Known rows, with every way that one mark hangs from another
Z_66{Z_724{Z_612 Z_887} Z_758{Z_749}}: [-0.78  0.13  1.78  1.27 -0.44  1.77  1.06 -1.47 -0.35 -1.19 -1.58 -0.76
  1.21  0.04  0.02  0.38  1.29  0.21 -0.42 -0.54  2.46 -3.00  1.54  0.05
 -0.08  1.01 -3.83 -2.43 -0.29  0.88  1.58 -0.60 -0.66]
Z_66{Z_724{Z_612 Z_758{Z_749} Z_887}}: [ 1.14  0.07  0.87  1.13 -0.48 -0.59  0.89 -0.15  0.49 -0.12 -1.21 -0.34
  0.65  0.03  0.42  0.26 -1.42 -3.70  0.44 -0.18  1.86 -0.79  1.02 -1.40
 -1.70  0.17  0.54 -2.29 -0.47  1.14  2.71  0.74  0.19]
Z_758{Z_66 Z_724{Z_612 Z_887} Z_749}: [ 0.95  0.65  0.82  1.01 -2.62 -1.19  0.03  0.20  1.99  0.82  1.57  0.71
 -2.98 -1.34  1.09 -0.56  0.29 -3.69 -0.39 -0.28  0.35  1.99 -0.12 -1.49
  0.45  0.49 -1.77 -0.29  0.32 -0.49  5.24 -0.58 -0.21]
Z_749{Z_66{Z_724{Z_612 Z_887}} Z_758}: [-0.73  0.18 -0.62 -0.50 -2.29  0.44 -1.71 -0.98 -1.49 -1.01 -0.44 -0.37
  0.86 -0.42  0.31 -0.32  2.50 -0.55  0.32 -1.01  2.06 -1.88 -2.23  1.01
 -0.63  0.32 -1.40 -2.33 -0.31 -1.16  0.83  0.00  1.38]
Z_612{Z_724{Z_66{Z_758{Z_749}}}}: [-1.63  0.28  0.52  1.12  2.96  2.33  0.64 -0.08 -0.11 -1.64  0.71 -0.26
  3.41  0.65 -0.33 -0.10  0.41  2.50 -0.25  0.64 -1.85 -2.34  0.59  1.11
  2.66  0.77 -2.52  0.87 -0.12  0.34  1.71 -0.50 -0.91]
Z_612{Z_724{Z_66 Z_758{Z_749} Z_887}}: [ 0.79 -0.19 -0.72  1.14  3.32 -0.85  0.88  1.06  0.60 -0.30  1.14  1.18
 -0.02  0.73  0.12 -0.31 -2.11 -1.68 -0.24  0.25  0.39  0.14 -1.38  0.19
  0.02  0.41  1.57  0.48 -0.31 -0.70  4.43  0.90 -0.25]
Z_749{Z_66{Z_724 Z_758}}: [-1.90  0.08 -0.09 -1.50  1.70  3.33 -0.42 -1.12 -1.73 -2.45 -1.13 -2.04
  5.38  0.36 -0.98 -0.35  1.02  4.44  0.68  0.21  0.41 -4.34 -0.32  2.10
  1.35  0.75 -1.69 -0.83  0.50  0.13 -4.21 -0.37 -0.27]
Z_612{Z_724{Z_758{Z_66 Z_749} Z_887}}: [ 0.62  0.08  1.03  0.72  3.79 -0.33  0.90  1.39  2.37  0.73  1.05  1.20
  1.04 -0.77  0.57  0.00 -2.65 -4.22 -0.62  0.00  2.26 -1.25 -1.06 -1.09
  0.73  1.14  0.29  0.11  0.91 -0.72  4.01  1.51  0.06]
Z_724{Z_758 Z_887}: [ 1.29 -1.05 -0.02 -1.27  2.67 -1.13  1.10  1.05  0.33  1.75 -0.98  0.59
 -1.15  0.64 -0.54  0.65 -2.67 -0.12 -0.22  0.24  1.95  0.50  0.34 -0.50
 -1.90 -0.71  3.58  0.54  0.17  0.42 -4.53  1.49 -0.17]
Z_724{Z_612 Z_758 Z_887}: [ 1.06 -0.57  0.30  0.08 -1.69 -1.19  0.33  0.54  0.03  1.32 -1.46  1.16
 -2.83  0.45 -0.35  1.05 -1.31 -2.06 -0.23  0.14  1.51  2.79  0.41 -1.31
 -2.06 -1.08  3.45 -0.02 -0.03  1.12 -3.35  0.55  0.09]
Z_758{Z_724{Z_612}}: [ 0.52 -0.05  0.57  0.44 -2.23 -0.96  0.01  0.90 -0.59  1.15 -0.29 -0.51
  0.64  0.36  0.19  0.51  0.47  0.57  0.08  0.25 -3.34  2.20  1.85 -1.91
 -1.36 -1.27  1.88  0.72 -0.54  1.33 -2.12 -0.77 -0.04]
Z_612{Z_724{Z_887}}: [ 0.76 -0.49  0.65  0.67  4.29 -0.56  0.62  1.08 -2.25  2.16  0.44 -0.23
  3.87  1.23  0.19  0.41 -0.34  3.25 -0.73  0.07  1.22 -2.23 -0.05 -0.53
 -1.47 -0.23  3.07  0.64  0.00  0.03 -2.21  0.37 -0.46]
Z_66{Z_758}: [-1.13 -0.71  1.42 -0.87  2.48  1.88  1.13 -0.34 -0.63  0.33 -1.43 -0.62
  1.95  0.50 -1.15  1.06 -0.23  4.10 -0.11  0.73 -0.36 -1.99  2.30  0.42
  0.75 -0.31 -0.58  1.14  0.78  1.43 -7.30  0.02 -0.86]
Z_749{Z_758}: [-0.42 -0.59  0.79 -1.20  1.89  0.26  0.10  0.16  0.03  1.42 -0.33 -0.57
  1.78  0.27 -0.08  1.23  0.09  1.24 -0.05  0.20 -1.20 -2.00  2.02 -0.33
  0.21 -0.82 -0.17  1.14 -0.19  0.62 -5.33  1.09  0.60]
Z_749{Z_66{Z_724{Z_887}} Z_758}: [-0.67 -0.42 -0.92 -1.83  1.75  0.58 -1.27 -1.00 -1.15 -0.84 -0.18 -1.37
  2.61 -0.23  0.10 -0.42  0.98  1.34  0.40 -0.60  2.45 -4.09 -1.65  1.94
 -0.28  0.67 -1.43 -1.56  0.02 -1.64 -0.22  0.87  1.20]
Z_758{Z_724}: [ 0.30 -0.33  0.23 -0.79  1.99 -0.91  0.71  0.74 -0.44  1.64  0.26 -1.19
  1.83  0.71  0.03  0.64 -1.34  2.75  0.08  0.55 -2.38  0.07  2.12 -1.30
 -1.17 -0.91  1.66  1.69 -0.22  0.75 -3.27 -0.32 -0.48]
Z_612{Z_724}: [ 0.43 -0.35  1.20  0.69  3.93  0.00  1.01  1.45 -1.86  1.61  0.19 -0.96
  6.62  1.58 -0.19  0.40 -0.56  3.40 -0.12  0.95 -1.52 -2.82  1.27 -1.07
 -0.55 -0.72  2.98  1.66  0.23  0.85 -3.88  0.22 -0.46]
Z_749{Z_758{Z_66 Z_724{Z_887}}}: [-0.22 -0.16  0.73 -1.58  1.44 -1.16  0.08 -0.02  1.92  1.07  1.03 -0.30
 -2.32 -1.40  0.99  0.04 -0.21 -2.29 -0.42 -1.26  1.18 -0.68  0.04 -0.14
  1.58  0.85 -2.25  0.25  0.98 -1.62  1.13  0.78  0.67]

Rows
[ 0.43  0.04 -1.96  0.08 -3.11 -0.65 -1.60  0.48  1.22 -0.25 -0.11  1.90
 -3.91 -0.34 -0.47 -0.46 -0.58 -3.52  0.10  0.02  1.34  3.32 -2.78 -0.74
 -3.42 -0.41  1.26 -0.95 -0.70 -0.04  3.74  0.31  0.61]	Z_724{Z_612 Z_758{Z_749{Z_66}} Z_887}
[ 0.56  0.47 -1.51 -0.59  1.96  0.65 -0.79 -0.55 -1.00 -0.79  1.12 -1.36
  3.35  0.19  0.12 -1.21  0.00  1.91  0.76  0.00  1.91 -3.89 -1.19  1.41
 -1.22  0.60 -0.45 -1.48 -0.34 -1.38  2.71 -0.27 -0.13]	Z_758{Z_749{Z_66{Z_724{Z_887}}}}
[-0.80 -0.01  0.16 -0.20  1.12  2.30  0.40 -1.48  0.44 -1.20  0.38  0.07
  0.24  0.25 -1.10 -0.12  0.15  2.54  0.57  0.72 -1.60 -0.96  1.25  1.74
  3.13  0.22 -2.85  1.29 -0.09  0.47 -1.36 -0.63 -0.82]	Z_724{Z_66{Z_758{Z_749}}}
[ 0.58 -0.24 -0.01  0.68 -1.82 -1.74  0.00  0.48 -0.71  1.55 -0.39  0.30
 -2.29  0.69  0.55  0.23  0.42  0.31 -0.58 -0.15  0.11  2.46  0.75 -1.35
 -2.58 -0.60  1.68  0.21 -0.21  0.46 -0.17 -0.72 -0.24]	Z_758{Z_724{Z_612 Z_887}}
[ 1.64  0.46  1.46 -0.13  2.58  0.67  0.74 -0.77  0.32  0.25  1.22 -1.22
  3.99 -0.94  0.60 -0.90 -0.80 -0.42  0.71 -0.06  2.24 -4.47  0.74  0.78
  3.03  0.96 -1.42 -1.05  0.81 -0.75  1.43  0.64 -0.31]	Z_758{Z_66{Z_724{Z_887}} Z_749}
[ 1.19  0.40 -1.21  1.40 -3.24 -1.69 -0.22 -0.32  0.19  0.02  1.66  1.06
 -4.16 -0.03  0.48 -0.86  0.59 -1.30  0.11  0.09 -1.50  3.29 -0.29 -0.14
 -0.22 -0.23 -0.62  0.11 -0.85 -0.64  5.70 -1.30 -0.51]	Z_758{Z_724{Z_66 Z_612 Z_887} Z_749}
[ 1.01 -0.29 -0.30  0.26 -3.51 -0.43 -0.21  0.41  0.14 -0.10 -0.68  1.22
 -1.25 -0.02 -0.63  0.36 -0.88 -1.63  0.93  1.08 -2.40  4.01  0.07  0.00
  2.09 -1.48  3.34  1.07 -0.17  1.27 -3.99 -0.04  0.73]	Z_724{Z_66 Z_612 Z_758}
[-2.44  0.32 -1.07 -0.27 -3.41  1.77 -1.38 -0.08 -0.23 -2.04 -0.79 -0.08
 -1.35 -0.13 -0.72 -0.18  1.97  1.61 -0.36  0.03 -1.68  2.28 -1.07 -0.18
 -1.43  0.18 -2.03 -0.05  0.08  0.68 -0.44 -1.38  0.03]	Z_749{Z_66{Z_758{Z_724{Z_612}}}}
[-2.43 -0.08 -1.65 -1.79  0.94  1.68 -0.75 -0.05  0.11 -1.52 -0.49 -1.05
  0.29  0.24 -0.89 -0.03  0.38  3.55 -0.25  0.21 -1.19  0.10 -0.71  0.72
 -1.16  0.53 -2.06  0.71  0.46  0.01 -1.45 -0.68 -0.54]	Z_749{Z_66{Z_758{Z_724}}}
[-0.21  0.23  1.04 -0.36 -2.82 -1.19 -0.53  0.13  2.14  0.87  0.71  0.60
 -3.58 -1.72  1.15  0.26  1.13 -4.07 -0.84 -1.14  0.70  1.81 -0.12 -0.94
  1.44  0.63 -2.27 -0.20  0.68 -0.99  2.41  0.01  1.33]	Z_749{Z_758{Z_66 Z_724{Z_612 Z_887}}}
[-0.20  0.55 -1.59  0.04 -3.37  0.39 -1.61  0.75  1.55 -0.50 -0.33  1.30
 -1.28 -0.34 -0.70 -0.29 -0.59 -3.04  0.68  0.82 -1.75  2.75 -1.53 -1.37
 -2.51 -0.75  1.32 -0.06 -0.67  0.89  1.79  0.58  0.95]	Z_724{Z_612 Z_758{Z_749{Z_66}}}
[-1.28 -0.24  0.70  0.31 -1.62  0.18  0.51 -0.59 -0.34 -0.24 -1.60 -0.06
 -3.38  0.17  0.01  0.76  1.14  0.69 -1.20 -0.70  1.10  1.53  0.81 -0.78
 -1.59  0.46 -1.73 -0.49 -0.03  0.59 -0.47 -0.95 -0.74]	Z_66{Z_758{Z_724{Z_612 Z_887}}}
[-0.33  0.00 -2.19  0.32  3.19 -0.33 -0.72  1.92  0.69 -0.28  0.75  0.79
  0.85  0.58 -0.08 -0.62 -1.54 -1.48 -0.54 -0.01  1.91 -0.44 -3.31 -0.46
 -3.70  0.66  1.29 -0.26 -0.13 -0.89  5.53  1.00  0.06]	Z_612{Z_724{Z_758{Z_749{Z_66}} Z_887}}
[ 0.61  0.80  1.19  0.21 -3.11 -0.53 -0.07  0.42  0.75  0.92  0.45  0.06
  0.35 -1.03  0.57 -0.39  0.16 -1.75  0.40  0.25 -2.62  1.97  1.14 -1.33
  2.07 -0.40  0.62  1.00  0.46  0.47 -0.99 -0.81  0.51]	Z_758{Z_66 Z_724{Z_612}}
[ 1.14  0.11 -0.41  0.96 -3.21 -0.43  0.12  0.25  1.41 -0.53  0.22  1.55
 -2.24 -0.25 -0.35  0.13 -1.04 -3.38  0.75  0.96 -2.93  3.52  0.47 -0.44
  1.30 -1.12  1.27  0.48 -0.48  1.24  0.87  0.04  0.45]	Z_724{Z_66 Z_612 Z_758{Z_749}}
[-0.65 -0.68  1.58 -0.59  3.70  1.90  1.50 -1.50 -1.65 -0.65 -1.74 -1.69
  3.24  0.57 -0.39  0.51  0.25  3.69 -0.29 -0.36  2.98 -4.82  1.60  1.49
  0.81  0.81 -1.79 -1.37  0.47  0.46 -4.47  0.17 -0.80]	Z_66{Z_724{Z_887} Z_758}
[-2.20  0.26 -1.45 -0.35 -3.20  0.84 -1.58 -0.45 -0.30 -1.67 -0.87  0.37
 -3.92 -0.20 -0.10 -0.43  2.08  1.42 -0.73 -0.66  1.41  2.57 -2.10  0.28
 -2.31  0.84 -1.96 -0.57  0.32 -0.49  1.20 -1.10 -0.15]	Z_749{Z_66{Z_758{Z_724{Z_612 Z_887}}}}
[ 1.13 -0.42 -0.33  0.92  2.60 -0.44  0.14  0.62 -2.63  0.82  1.08  0.29
  2.35  0.96 -0.01 -0.68  0.21  3.29 -0.20  0.37  0.22 -0.94 -1.36  1.29
  1.77 -0.16  2.79  1.38  0.25 -1.07 -0.98 -0.25 -0.62]	Z_612{Z_724{Z_66 Z_887}}
[ 1.40 -0.05  1.22  0.76 -1.13 -0.23  0.41 -0.77 -2.57  0.78 -1.17 -0.74
  3.04  0.45  0.22  0.01  0.84  1.33  0.42 -0.31  1.51 -2.05  1.08 -0.26
 -0.30 -0.59  1.92 -1.26 -0.31  0.70 -3.00  0.00  0.01]	Z_66{Z_724{Z_612 Z_887}}
[ 1.03  0.26 -1.62  0.00  1.23 -1.30  0.36 -0.27  0.53  0.29  2.13  0.10
 -2.59  0.24  0.43 -0.87 -0.70  0.79  0.07  0.20 -0.94  1.15 -0.05  0.77
  0.38  0.05 -0.71  0.94 -0.64 -1.30  4.51 -0.58 -0.80]	Z_758{Z_724{Z_66 Z_887} Z_749}
[-1.27 -0.06  0.75  0.63  2.88  2.02  0.90 -0.06 -1.49 -1.46 -0.24 -0.14
  3.98  0.91 -0.88  0.30  0.72  4.13 -0.25  0.44 -1.69 -1.82  0.31  1.44
  3.32  0.35 -0.56  1.39  0.58 -0.06 -3.03 -0.48 -0.45]	Z_612{Z_724{Z_66{Z_758}}}
[ 0.09  0.33  2.49 -0.07 -1.94  0.40 -0.17 -1.26  0.27 -0.17 -0.11 -0.48
  1.39 -1.80  1.18  0.14  1.31 -3.44  0.36 -1.14  2.34 -2.62  0.16  0.20
  3.80  0.80 -2.03 -1.81  0.97 -0.55 -0.56  0.81  1.32]	Z_749{Z_758{Z_66{Z_724{Z_612 Z_887}}}}
[ 1.55 -0.13  0.54 -0.08  4.01 -0.39  1.76  0.08  0.62  0.19 -0.56 -1.00
  2.11  0.04  0.20  0.35 -2.77 -1.86  0.48  0.06  2.09 -3.18  1.01 -0.47
 -1.26  0.36  0.65 -1.57 -0.28  0.54  1.45  1.41 -0.11]	Z_66{Z_724{Z_758{Z_749} Z_887}}
[ 1.45  0.13 -0.67  1.02 -2.68 -0.91  0.00  0.14  1.44 -0.03  0.43  2.09
 -4.92 -0.26 -0.09 -0.21 -0.77 -3.48  0.40  0.50  0.04  3.99 -0.86  0.14
  0.31 -0.41  1.26 -0.03 -0.51 -0.05  2.90  0.23  0.09]	Z_724{Z_66 Z_612 Z_758{Z_749} Z_887}
[-1.50  0.30 -1.45 -0.92 -3.66 -0.43 -2.06  0.26  0.75 -0.82  0.22 -0.10
 -1.60 -0.60  0.12 -0.08  2.20 -1.45  0.03 -0.24 -2.26  2.27 -1.39 -0.68
 -2.02 -0.24 -1.41  0.10 -0.32 -0.06  1.67 -0.30  1.53]	Z_749{Z_66 Z_758{Z_724{Z_612}}}
[ 1.56  0.96  1.99  1.32 -1.77  0.49  0.33 -1.04  0.32  0.24  0.81 -0.22
  2.37 -1.17  0.85 -0.90  0.51 -2.62  0.67 -0.29  1.78 -2.26  0.68 -0.02
  2.76  0.63 -1.11 -1.66  0.60 -0.21  2.83 -0.24  0.10]	Z_758{Z_66{Z_724{Z_612 Z_887}} Z_749}
[-1.54 -0.08 -1.82 -2.05  0.61 -0.21 -1.75  0.37  0.58 -0.57  0.54 -0.88
  0.02 -0.38  0.05  0.22  0.54  0.59 -0.10 -0.48 -2.04 -0.14 -1.10  0.22
 -1.80  0.00 -1.47  0.63 -0.27 -0.81  0.43  0.29  1.02]	Z_749{Z_66 Z_758{Z_724}}
[ 0.50 -0.16 -0.21  0.43  2.73 -0.14  0.93  1.47 -0.46 -0.39 -0.10  0.46
  3.16  0.83 -0.62  0.17 -2.16  0.26  0.27  0.80 -2.24  0.38 -0.39  0.35
  1.91 -0.45  3.56  1.52  0.26  0.22 -2.07  0.82 -0.04]	Z_612{Z_724{Z_66 Z_758}}
[ 1.61  0.04 -0.27  0.76 -3.49 -0.73 -0.65 -0.52 -2.06  0.77  0.07  1.28
 -2.26  0.25 -0.19 -0.45  1.30  1.43  0.32  0.37 -0.23  2.40 -0.51  1.44
  1.76 -1.29  2.67  0.64 -0.13 -0.19 -2.82 -0.85  0.02]	Z_724{Z_66 Z_612 Z_887}
[ 0.73  0.36 -0.26  0.56 -3.72 -0.98 -0.39  0.01 -0.83 -0.11  0.53 -0.03
 -0.59  0.26 -0.13 -0.24  0.70  0.67  0.62  0.69 -4.15  3.41  0.71  0.00
  1.50 -1.19  1.53  1.32 -0.55  0.34 -0.93 -1.51  0.01]	Z_758{Z_724{Z_66 Z_612}}
[-0.20 -0.15 -1.00 -1.11  1.13 -1.47 -0.02 -0.28  0.61  0.12  1.34  0.04
 -3.67 -0.20  0.57  0.07  0.28  0.03 -0.07 -0.75 -0.46  0.75 -0.34  1.50
  1.15  0.08 -1.14  0.71 -0.16 -2.15  1.47  0.07  0.37]	Z_749{Z_758{Z_724{Z_66 Z_887}}}
[-1.60  0.13  0.34 -0.18  2.90  1.18  1.44 -0.44  1.63 -0.53 -0.19 -1.17
  0.07  0.26 -0.30  0.63 -0.40  1.23 -0.42 -0.24 -1.78 -1.33  2.18 -1.01
 -0.86  0.69 -3.53  0.67 -0.21  1.24  1.30 -0.36 -1.25]	Z_66{Z_758{Z_724 Z_749}}
[-1.18 -0.91  0.29 -0.98  2.93  0.37  1.04 -0.39  0.07 -0.02 -0.78 -0.61
 -1.97  0.38 -0.10  0.56 -0.09  2.84 -1.43 -0.59  1.46 -0.69  1.08  0.08
 -1.25  0.75 -2.12  0.19  0.33  0.10 -1.36 -0.24 -1.11]	Z_66{Z_758{Z_724{Z_887}}}
[ 1.13 -0.33 -0.36  0.39 -2.80 -1.28 -0.21  0.19 -0.09  0.31 -0.45  1.82
 -3.91  0.12 -0.28  0.10 -0.79 -1.98  0.28  0.41  0.43  4.05 -1.01  0.55
  1.10 -0.95  3.28  0.34  0.14  0.28 -2.26  0.19  0.42]	Z_724{Z_66 Z_612 Z_758 Z_887}
[-1.24  0.02 -1.96 -0.98 -3.37 -1.08 -2.28  0.22  0.47 -0.20  0.32  0.51
 -4.42 -0.53  0.60 -0.26  2.31 -1.65 -0.64 -1.09  0.32  2.31 -2.55 -0.26
 -3.15  0.13 -1.43 -0.75 -0.74 -1.39  3.37 -0.27  1.07]	Z_749{Z_66 Z_758{Z_724{Z_612 Z_887}}}
